Each row was made from one small tree. The marks that hang from a mark follow it in brackets, in the order of their numbers. Every link used is in the known rows. Write each row's tree.
Known rows
z868(z480(z287(z320(z668) z960))): [-0.56  1.88  0.24 -0.62  0.43  1.46 -0.02  0.04  0.42 -0.68 -0.35  0.03
  1.31  0.65  0.02  0.10  0.22  0.42 -2.13 -1.40  0.60 -0.52]
z743(z960): [ 1.00  3.36  0.32  0.70 -1.88 -2.33  1.41  0.33 -0.47 -0.21  1.09  0.13
 -2.51  1.12  0.19  0.83  0.42  0.00  1.07  0.16 -0.02 -0.54]
z480(z287(z320(z668))): [ 0.13  1.40  0.04 -0.19 -0.19  0.82 -0.72  0.55 -0.52 -1.20  1.26 -0.30
 -0.09  0.90 -0.31  0.99  0.35 -0.02 -0.87  0.18  0.51 -0.38]
z480(z287(z320(z668) z960)): [ 0.18  3.31 -0.22 -0.37  0.67  2.87 -0.32 -0.46 -0.50 -0.55  0.49 -0.62
  0.67  0.38 -0.33 -0.09  0.33 -0.05 -1.10 -1.14  0.76  0.46]
z320(z668(z345 z846) z868(z480(z287) z960)): [-1.33 -4.71  1.74  0.02 -0.45 -0.33 -0.38 -0.10  0.58  2.43  0.19  1.93
 -0.89  0.61  0.44  1.32 -1.64  2.28  1.91  0.70 -3.79 -0.40]
z868(z480(z287) z960): [-0.57  2.33  1.25 -0.65 -1.82 -2.50  0.61  0.09  0.34 -1.58 -1.57  4.04
 -1.70  1.70  0.54  1.74 -0.83  0.71  0.07 -0.61 -2.39 -0.10]
z668(z345 z846 z960): [ 1.39 -1.74  2.34  1.58 -2.11 -2.14 -0.62 -1.62  0.47  2.17  1.91 -1.33
 -2.01 -0.18  0.22  0.71 -0.81  0.71  2.87 -0.47 -1.42  2.09]
z868(z480(z287(z320(z668(z345)))) z960): [ 0.00 -1.91 -0.31 -0.48  0.59 -1.76 -0.14 -0.18  0.37  0.31 -0.05 -0.16
  0.07  1.63  0.34  0.98 -0.68  1.36 -0.34 -0.34 -0.62 -0.08]
z287(z320(z668(z345) z868(z960)) z480): [ 0.31 -4.77 -2.24  0.39  1.06 -1.54  1.17  0.18  0.19  0.09 -2.02 -1.30
  0.14 -1.03 -0.04 -1.33 -0.03 -0.21  0.05  1.45  1.02 -2.01]
z868(z480(z287(z320(z668(z846)))) z960): [-0.97 -2.67  0.98 -1.22 -0.51  1.09 -1.16  0.63  0.62  0.29  1.38  2.26
  0.31  2.15  0.57  0.86 -0.80  1.39  2.04 -0.30  0.19 -0.23]
z480(z287(z320(z668 z868) z960)): [-0.49  1.70 -0.53 -0.03  1.40  1.93  0.08 -0.19 -0.82 -0.87 -0.92  1.37
  0.55 -0.33 -1.07 -0.04 -0.03 -0.31 -1.52  0.14  0.21 -0.77]
z868(z960): [ 0.51  2.69  0.53 -0.19 -1.12 -3.07  1.47  0.09 -0.20 -1.65 -0.94  2.05
 -3.37  1.10  0.20  0.38 -0.42 -1.20  0.73  0.11 -1.16 -1.31]
z868(z480(z287(z320(z668))) z960): [-0.57 -0.25 -0.25 -1.29  0.34 -0.81  0.02  0.66  0.35 -1.63  0.11  2.20
  0.27  1.92  0.14  1.09 -0.44  0.76 -0.14  0.01  0.23 -0.93]
z480(z287(z320(z668(z345) z868) z960)): [ 0.19  0.31 -0.73  0.74  1.73  1.15 -0.10 -0.99 -0.85  0.89 -1.09 -0.99
  0.61 -0.62 -0.91 -0.20 -0.47  0.31 -1.64 -0.30 -0.36  0.18]
z705(z287(z320 z480 z960)): [ 0.86  2.72 -1.49 -0.52 -1.87  0.45  1.09 -0.35  0.16 -1.57 -2.46  0.02
  1.67 -1.88  0.54 -1.99  1.25 -1.60 -2.19 -0.59  1.93  1.04]
z287(z320(z668(z345 z846) z868) z480 z960): [ 0.10 -4.80 -0.68  0.95  0.25  2.77 -0.01 -0.53  0.57  2.61 -1.39 -2.87
  1.65 -2.01  0.28 -2.45  0.13 -0.13  0.13 -0.18  1.73 -1.09]
z743(z705(z287) z846 z960): [ 0.32  4.08  0.67 -0.58 -0.05  0.62 -1.20  0.80 -0.89  0.97  4.37 -1.36
 -1.61  1.39  0.95  1.43  0.56  0.13  3.89  0.68 -1.38  3.39]
z705(z287(z320(z668(z345)) z480 z960)): [ 1.22 -0.42 -1.77 -0.17 -0.21  1.37  0.88 -0.77  0.44  1.09 -0.25 -3.88
  2.41 -2.54  0.84 -2.19  1.15 -0.22 -2.54 -0.28  0.48  1.52]
z705(z287(z320(z668 z868) z480 z960)): [-0.18 -0.19 -1.68 -0.55  0.37  1.30  1.37  0.34  0.09 -1.15 -1.91  0.31
  2.47 -2.92 -0.16 -2.04  1.31 -1.18 -2.78  1.20  0.45 -0.44]
z743(z705): [-0.04  3.68  1.36  0.56 -0.71 -0.83 -0.32  0.82 -0.45 -0.15  1.27 -0.50
 -2.65  0.49 -0.19  1.40 -0.09 -0.77 -0.37 -0.96 -0.86 -0.73]
z668(z345 z960): [ 1.75  0.38  1.09  1.65 -1.14 -3.94  0.52 -1.49  0.13  0.53  0.51 -1.55
 -2.30 -0.38 -0.22  0.79 -0.34  0.18  0.90 -0.03 -1.40  1.49]
z320(z668 z868): [-0.38 -0.11  0.97  0.47  0.33 -1.06  1.39  1.12 -0.37 -0.79 -0.37  0.10
 -2.21 -0.64 -0.54  0.46  0.05 -0.94 -1.53  2.07 -2.30 -3.27]

Write each row's tree
[-0.46 -4.84  0.74  0.83  1.18  0.40  0.08 -0.22  0.87  2.52 -1.04 -1.85
  0.48 -0.45  0.00 -1.45 -0.81 -0.05 -1.40 -0.12  0.56 -2.44]
z287(z320(z668(z345 z846) z868(z480)) z960)
[-0.07 -2.06 -0.46 -0.01  1.45 -1.76  1.47 -0.09  0.36  0.72 -1.42 -1.15
  1.24 -1.50 -0.26 -1.16 -0.10 -0.48 -4.58  1.05 -1.42 -1.01]
z705(z287(z320(z668(z345) z868(z480)) z960))
[ 0.53  0.88 -0.02  0.03  0.18  0.10 -0.81 -0.67 -0.25 -1.15  2.48  0.28
  0.80  0.44 -0.87  1.51  0.38  1.25  0.80  0.26  0.51  1.77]
z480(z287(z320(z668(z960))))
[-0.06  1.71 -0.80 -0.32  1.70 -0.02 -1.44  1.18 -1.39 -0.31  2.42  0.27
 -0.52  1.23 -0.35  0.74  0.43 -0.89  3.23  1.63  1.01  1.94]
z743(z705(z287(z320(z868))) z846 z960)
[ 0.09 -1.35 -0.20 -0.21 -0.65  4.20 -0.28  0.00  0.87  1.13  0.18 -2.78
  1.69 -1.07  0.82 -2.32  0.78 -0.32  0.62 -1.13  3.08 -0.66]
z287(z320(z668(z846)) z480 z960)
[-0.99 -2.46  0.22 -0.47  0.33  1.28 -0.98  0.50 -0.62 -0.26  0.87  3.40
 -0.24  1.15 -0.56  0.73 -0.99  0.53  2.81  1.07 -0.22 -0.45]
z480(z287(z320(z668(z846) z868(z960))))
[-0.05 -7.39  1.17  1.37  0.84 -2.01 -0.59 -0.38  1.11  2.10  0.83 -1.17
  0.55 -0.23 -0.67  0.04 -0.83  1.00  0.79  1.14  0.23 -0.78]
z287(z320(z668(z345 z846 z960) z868(z480)))
[-0.44  4.37  1.58 -0.30 -1.82  0.02  0.45 -0.62  0.38 -0.81 -2.16  1.94
 -0.35  0.33  0.41  0.69 -0.34  0.32 -1.54 -1.92 -1.72  0.18]
z868(z480(z287(z960)))
[-0.16 -2.21 -0.21 -0.36 -0.73  2.97 -2.00  0.31  0.68  1.37  4.54 -1.57
  3.10 -1.64  0.20  0.26  1.18  1.31  2.70  0.05  1.21  3.83]
z743(z705(z287(z320(z668(z846 z960)) z480)))
[-0.94 -2.56  0.54 -0.02  0.78 -2.24  0.78  0.04  0.22  0.70 -0.73  1.91
 -1.02  0.41  0.01  1.51 -1.35  1.95 -0.05  1.20 -4.13 -0.83]
z320(z668(z345) z868(z480(z287) z960))
[ 0.15  0.23 -1.79 -1.21  1.08  3.71 -1.73  1.51 -0.28  0.83  5.00 -3.84
  2.01  0.13  1.11 -0.22  1.73  0.62  3.81  0.88  2.18  3.29]
z743(z705(z287(z320(z668) z480)) z846 z960)
[-0.61 -1.66 -0.48 -0.13  0.42 -4.89  1.34  0.92  0.20 -2.68 -3.74  3.85
 -1.72  1.30 -0.72 -0.03 -0.80 -1.59 -1.24  1.04  0.77 -3.87]
z287(z320(z868(z480 z960)))
[ 0.45  4.35 -0.08  0.01 -0.77  0.59 -0.24 -0.99 -0.75 -1.76 -1.75  1.24
 -0.08  0.59 -0.37  0.03  0.06 -0.53 -1.02 -2.08  1.58  0.81]
z480(z287(z320 z960))
[-0.26  0.15 -2.02 -0.25  0.79  1.44 -1.53  1.32 -0.76 -0.44  1.19 -0.43
  1.17 -0.12  0.39 -0.13  1.12 -0.30  3.52  1.48  2.16  2.31]
z743(z705(z287(z320(z868) z480)) z846 z960)
[-0.17 -2.33  0.41  0.80  0.59  2.94 -1.19 -0.90 -0.48  2.58  0.16 -0.74
  0.81 -0.27 -0.45 -0.41 -0.89  0.80  0.48 -0.66 -0.26  0.51]
z480(z287(z320(z668(z345 z846) z868) z960))
[ 0.76  2.06 -1.34  0.20 -1.20  0.59  0.72 -0.39  0.34 -1.47 -3.19 -1.10
  0.72 -1.05  0.34 -2.07  0.86 -1.77 -1.29 -1.62  3.40 -0.96]
z287(z320 z480 z960)
[-0.51  0.32  0.01  0.40  0.73 -2.78  1.16  0.18  0.37 -1.80 -4.11  2.03
 -0.57  0.11 -0.86 -0.94 -0.22 -1.77 -3.24 -0.31  1.49 -3.46]
z287(z320(z868(z480)) z960)
[ 0.10  6.08  0.68 -0.38 -0.58  0.48  0.28 -0.30 -0.52  0.26  0.84  0.01
 -0.94 -1.00 -0.05  0.31  0.21 -0.96 -1.71 -1.50 -2.38  2.10]
z743(z705(z287(z960)))
